Each row comes from the steps of one path. Every step used is in the known rows, and no mark comes twice. Write the path behind each row, first mark first.
Known rows:
roge > dugok > zapak: [  1  -8  -1   2 -13   1   1   8  -3 -13   3   5   9  12 -10  -8 -16  -5
  10   2   0  -3   3   5 -25 -10  -8 -17  -3]
nogo > maguge > roge > dugok > zapak: [ -8  18  -3   6 -13   2  -5  20   0 -14  21  -7   9  15  -4 -19 -12  -2
 -17   9   3  -7  14  12 -15 -22   8 -13 -11]
pomu > maguge > roge > dugok: [-17  16  -5  -6 -33  -5  11  20   8 -17  22   5   0   9  -5 -17  -2  -2
 -13   5   3  -5   3  11  -4 -16   1   0 -16]
maguge > pomu > zenan > pudav: [-14 -33 -24   8 -37   2   0  -2  -7   6   9  11   4  -5   6  -1   1   9
 -24   2  -6   8   2  -1  15   1 -15  -1 -16]
pomu > maguge > roge: [-15  24  -5  -9 -23  -5   8  14   9 -12  20   1  -2   1   2 -11   3   2
 -14   3   1  -3   3   8   7 -10   7   4 -15]
kizabe > zenan > pomu > maguge > roge > dugok: [-19  -4 -14  24 -31   0   8  20  -3 -42  25  -7   0  17   1 -27  -5   3
 -46   4   7  10  -5  11  14 -25  10  10 -27]
divu > kizabe: [ -2  -4  11  -5  12  -1   4   3 -14 -17   2  -2   1   8   0   8   1   1
 -13  -3  -2   2  -3  -4  21   4   5  -4  -1]
zenan > kizabe > divu > nogo > pudav: [ -4 -10  16 -27   5  -2   0   9 -55 -37  14   1   8   9   1  -7   4  11
 -62  15  -1  14 -13  -4  70  -2   5 -11  -1]
dugok > zapak: [  2   1   0   0  -2   1  -1   1  -2  -7   1   1   7   3  -4  -3 -10  -1
   9   0   0  -1   1   2 -14  -5  -2 -15  -1]
roge > maguge > pomu > zenan > pudav > nogo: [-18 -44 -30  -4 -27   7   2 -12 -12  -3  11  17  -1  -2  -4  -9   8  11
 -42   8   1   6   1   6   3   6 -23  -3 -16]
divu > nogo > maguge > pomu: [ -8   4  -3  25   5  14 -15   2 -10   0  24 -12  -4  -5   3  14   5  11
 -25  10   0  -4   8  -3  43  -1  20   4  -7]
pomu > maguge: [ -7  17  -3   0 -18   0   6   4   5  -9  13   0  -1  -4  -7  -4   1   2
   2  -1   3  -2  -3   0   6  -2   5  -1  -8]
dugok > roge: [ -3 -18   1   6   5   0   2   5   1  -9  -2  -1   3   2  -4  -2  -2  -4
  12   2  -2  -2   4   1 -14  -2  -1  -5   0]
kizabe > zenan > pudav > nogo: [ -2 -23 -20  -8  -3   2  -4  -1 -27 -27   8   2   2   6  -2 -15  -5  11
 -65   9   8  17 -12   2  12  -6  -7  -1   2]
maguge > roge: [ -9   6  -2  -9  -5  -5   3  10   4  -3   7   1  -1   5   8  -8   2  -1
 -16   5  -1  -2   6   8   0  -8   1   5  -7]
kizabe > zenan > pudav > nogo > maguge > pomu: [ -9 -15 -24  24  -5  14 -16  -3 -26 -14  25  -9   2   1   2  -7  -1  17
 -74  14   9  12  -2   1  27  -2   6   4  -7]
pomu > zenan > kizabe > divu: [ -5   8  13 -24 -29  -4   3   7 -43 -16   5   3   9   1  -5 -17   4   4
 -35  -4  -1  18  -6   1  38   4  -7 -11 -14]
dugok > roge > maguge > pomu: [-18 -46  -4  22  10  10   2  -9   6  -7   0   5   0   2   1   9   8  -4
  18   0  -3  -7  11   4 -15  10  -9  -3 -12]
divu > nogo > maguge: [  0  15   0   6  12   6 -11   6 -13 -10  18 -14  -3  -1  -2   3   1   8
 -26   9   2  -2   3  -4  37  -8  22   0   1]
pudav > nogo > maguge > roge > dugok > zapak: [ -5  24  -8  -3 -15   4  -8  19  -8 -14  27  -3   6  15 -11 -26 -12   4
 -40  19   9  -6  11  15 -21 -22   7 -14  -6]
pudav > nogo > maguge > pomu > zenan > kizabe: [ -8  11  -6   7 -33  10 -11   3 -30  10  24  -1   4  -3  -9 -12  10  16
 -51  13   4  11   4   2  20   2   3  -7 -17]
pudav > nogo > maguge > roge: [ -5  32  -7  -5  -2   3  -9  11  -5  -1  23  -8  -3   3  -2 -17   4   8
 -51  17   8  -2   8  10   4 -12  15   4  -4]
zenan > kizabe > divu > nogo > maguge > pomu: [-10  24  15   7  -4  15 -17   6 -49 -20  27 -15   3   0  -1   2   7  12
 -58   9   4   9   0  -3  74   5  20  -6 -12]
pudav > nogo > maguge: [  4  25  -5   5   3   7 -12   1 -10   2  17  -9  -2  -2  -9  -9   2   9
 -34  13  10  -1   2   2   4  -3  13   0   3]
pomu > maguge > roge > dugok > zapak: [-15  17  -6  -7 -35  -4  10  22   7 -25  22   6   7  13  -9 -20 -12  -4
  -5   4   2  -7   5  13 -18 -21  -1 -14 -17]
roge > maguge > pomu: [-16 -28  -5  16   5  10   0 -14   5   1   3   6  -3   0   4  11   9  -1
   7  -1  -1  -5   7   4  -1  12  -8   3 -12]
zenan > kizabe > divu > nogo > maguge: [ -2  35  19 -12   3   7 -14  11 -52 -30  22 -18   5   4  -6  -9   3   9
 -60   8   6  12  -4  -3  68  -2  21 -10  -5]
pomu > zenan > pudav: [ -6 -23 -20 -11 -31  -6   4   3  -9  -4   4   9   6  -1   0 -12  -2   6
 -25   0  -5  10  -4  -1  10  -6 -13  -5  -9]
zenan > kizabe: [  0   7   9 -11  -8   0  -2   4 -19  -6   0   0   7   7  -5  -9   5   1
 -17   2   2  11  -6   0   3   1  -2 -10  -4]
maguge > pomu > zenan > pudav > nogo > divu: [-12  -7 -28 -16 -36   4  -1   0 -24  -2  21  18   5  -3  -4  -9   3  17
 -59  12   2   8  -4   3  23  -1 -19  -3 -10]

Write each row's path:
[-12 -15   0   3 -36   3   1   2 -20   8   7   8   6  -1   0  -3   9   7
 -17   0  -5  12   2   0  17   5 -10  -6 -20]	maguge > pomu > zenan > kizabe
[-19   2  -1  15  -9  -1  10  16 -17 -54  24 -12   0  17   7 -13   1   6
 -60  -1   4  14  -9   4  46 -14  21  10 -26]	divu > kizabe > zenan > pomu > maguge > roge
[ -2 -30  -1  -9  14  -3   3   5 -16 -17  11   4   0   3   5   5   2   9
 -28  15  -5   0  -6  -4  39  -8   5  -1   6]	divu > nogo > pudav
[ -4  -2   4  10  17   3   3   3 -36 -49  11 -10   6  18   4  -3  -1   7
 -56  -3   5  17 -15  -2  52  -4  11   5  -9]	nogo > divu > kizabe > zenan > pomu
[ -9  -1  -2  -7 -17  -4   4  17   2 -16   9   5   8  16  -2 -16 -13  -6
  -7   6  -1  -5   8  14 -25 -19  -7 -13  -9]	maguge > roge > dugok > zapak
[ -2  12  -8 -35   4  -1   2   5 -37 -33  15   8   7  12  -9  -7  -1  12
 -71  11   7   8 -13   0  30  -1  -7 -10   5]	zenan > pudav > nogo > divu > kizabe
[-11  -2  -2  -6 -15  -4   6  17   4  -9   8   5   1  13   2 -13  -3  -3
 -15   5  -1  -3   7  12 -11 -14  -4   3  -9]	maguge > roge > dugok
[-13 -14 -24  20 -33   6  -9   1  -9   9  20  -1   5  -6   4  -4   2  13
 -34   5  -3   5   7  -2  25  -2   0   1 -17]	nogo > maguge > pomu > zenan > pudav
[ -6  17 -11  23 -25   4   1   4   4 -15  16  -9  -1   1  -5 -13   0   5
 -13   1   6   3  -9   0   8  -8  13   6 -16]	zenan > pomu > maguge
[-17   6 -12  21 -21   0   6  13  -3 -37  22 -11  -2   9   8 -21   0   5
 -47   1   6  12  -7   7  26 -18  16  14 -25]	kizabe > zenan > pomu > maguge > roge
[ -2  20  18 -18  -8   1  -3   5 -39 -21   3  -3   7   5  -4 -13   2   2
 -33  -1   4  14  -7   1  31   5   0 -10  -6]	zenan > kizabe > divu
[-10  13  -2   0  -3   2  -6  23  -8 -19  27  -9  -2  12  -1 -10  -1   4
 -41  14   1  -5   9   8  26 -22  17   2  -8]	divu > nogo > maguge > roge > dugok
[ -2  27  10  -1  12   6 -13   8 -33 -24  21 -18  -2  -3  -2   1   0   8
 -43   6   4   0   1  -4  65  -3  23  -1   0]	kizabe > divu > nogo > maguge
[-12  -1   0   9 -25   9 -10   8 -33  -3  25  -6   4  -2  -3   0  11  14
 -42   9  -3  10   4  -3  53  -3  12  -6 -19]	divu > nogo > maguge > pomu > zenan > kizabe
[-11 -22  -8  14 -28   3   2  -2  -1  14   8   9  -1  -9   5   6   5   6
   0  -2  -7   1   6   0  14   5  -8   3 -15]	maguge > pomu > zenan
[ -1  -3 -20 -22   1   1  -1   1 -36 -33  13   5   7   8  -4 -17  -3  13
 -76  10  10  17 -14   3  25  -6  -9  -3   4]	kizabe > zenan > pudav > nogo > divu
[-15  24 -13  14 -30  -1   4  14   9 -19  22  -7  -3   6   3 -21   2   4
 -30   4   5   2  -3   8  10 -16  14  10 -23]	zenan > pomu > maguge > roge
[-15  16 -13  16 -42   0   6  22   6 -32  25  -3   7  18  -6 -29 -14  -1
 -20   6   6  -1   0  14 -16 -27   6  -7 -25]	zenan > pomu > maguge > roge > dugok > zapak
[ -5 -22   4  25  13   4   1   2 -26 -42   4 -14   2  16   6  -2  -2   4
 -45  -5   3  17 -11  -3  40  -3  14   6 -11]	divu > kizabe > zenan > pomu
[ -1  -4 -21   5   2   6 -13   1 -28 -24  19 -10   4   5  -4 -18  -4  14
 -75  13  11  16  -7   1  22  -9   8  -1   1]	kizabe > zenan > pudav > nogo > maguge
[ -5  23  13 -18 -18   2  -8  13 -55 -26  22 -12   6   0  -8 -13   6  11
 -60   5   0  16  -3  -3  76  -4  15 -11 -13]	pomu > zenan > kizabe > divu > nogo > maguge
[ -2 -19  -8  30   1   5  -3  -1 -12 -24   3 -12   1   8   6 -11  -3   4
 -33  -1   4  16  -9   0  19  -8  10  11 -10]	kizabe > zenan > pomu
[-10  15   1  10  -1   2   9   8 -31 -58  24 -10   5  14  -2  -7   0  10
 -54  -4   7  15 -18  -2  58  -7  16   4 -17]	nogo > divu > kizabe > zenan > pomu > maguge
[ -3   9  11 -14   6   2  -3   5 -32 -26  10  -5  -3  -2   1   4  -1   5
 -32   3   1   2  -4  -2  55   0   8  -1   1]	kizabe > divu > nogo
[  3  27  -4 -24   1   2   0   1 -17  -8  12   7   1   1  -9  -8   2   8
 -35  11   8   1  -5   4   7  -1  -5  -3   7]	pudav > nogo > divu
[  0  -5 -20 -15 -12   1  -5   0 -15  -9   7   5   1   3  -7 -14  -3   8
 -47  13   7   7  -8   2  -4  -4  -9  -4   3]	zenan > pudav > nogo
[ -2   2 -26  -7 -28   1  -8   4 -19  -2  20  -1   4  -3 -10 -21   0  15
 -59  13   4   9  -2   1  14  -9   0  -5  -6]	pomu > zenan > pudav > nogo > maguge
[-18 -39 -10  11 -16   5   7 -12   2   6   4  12  -1  -5   3   6  12   2
   6  -4  -6  -2   9   3   6  10 -14   1 -20]	roge > maguge > pomu > zenan
[-13  -2  10  -5 -35   3  -1   3 -40  -7  11   5   7  -3   0  -6   7   7
 -34  -3  -2  15  -1   1  45  10  -8  -7 -21]	maguge > pomu > zenan > kizabe > divu
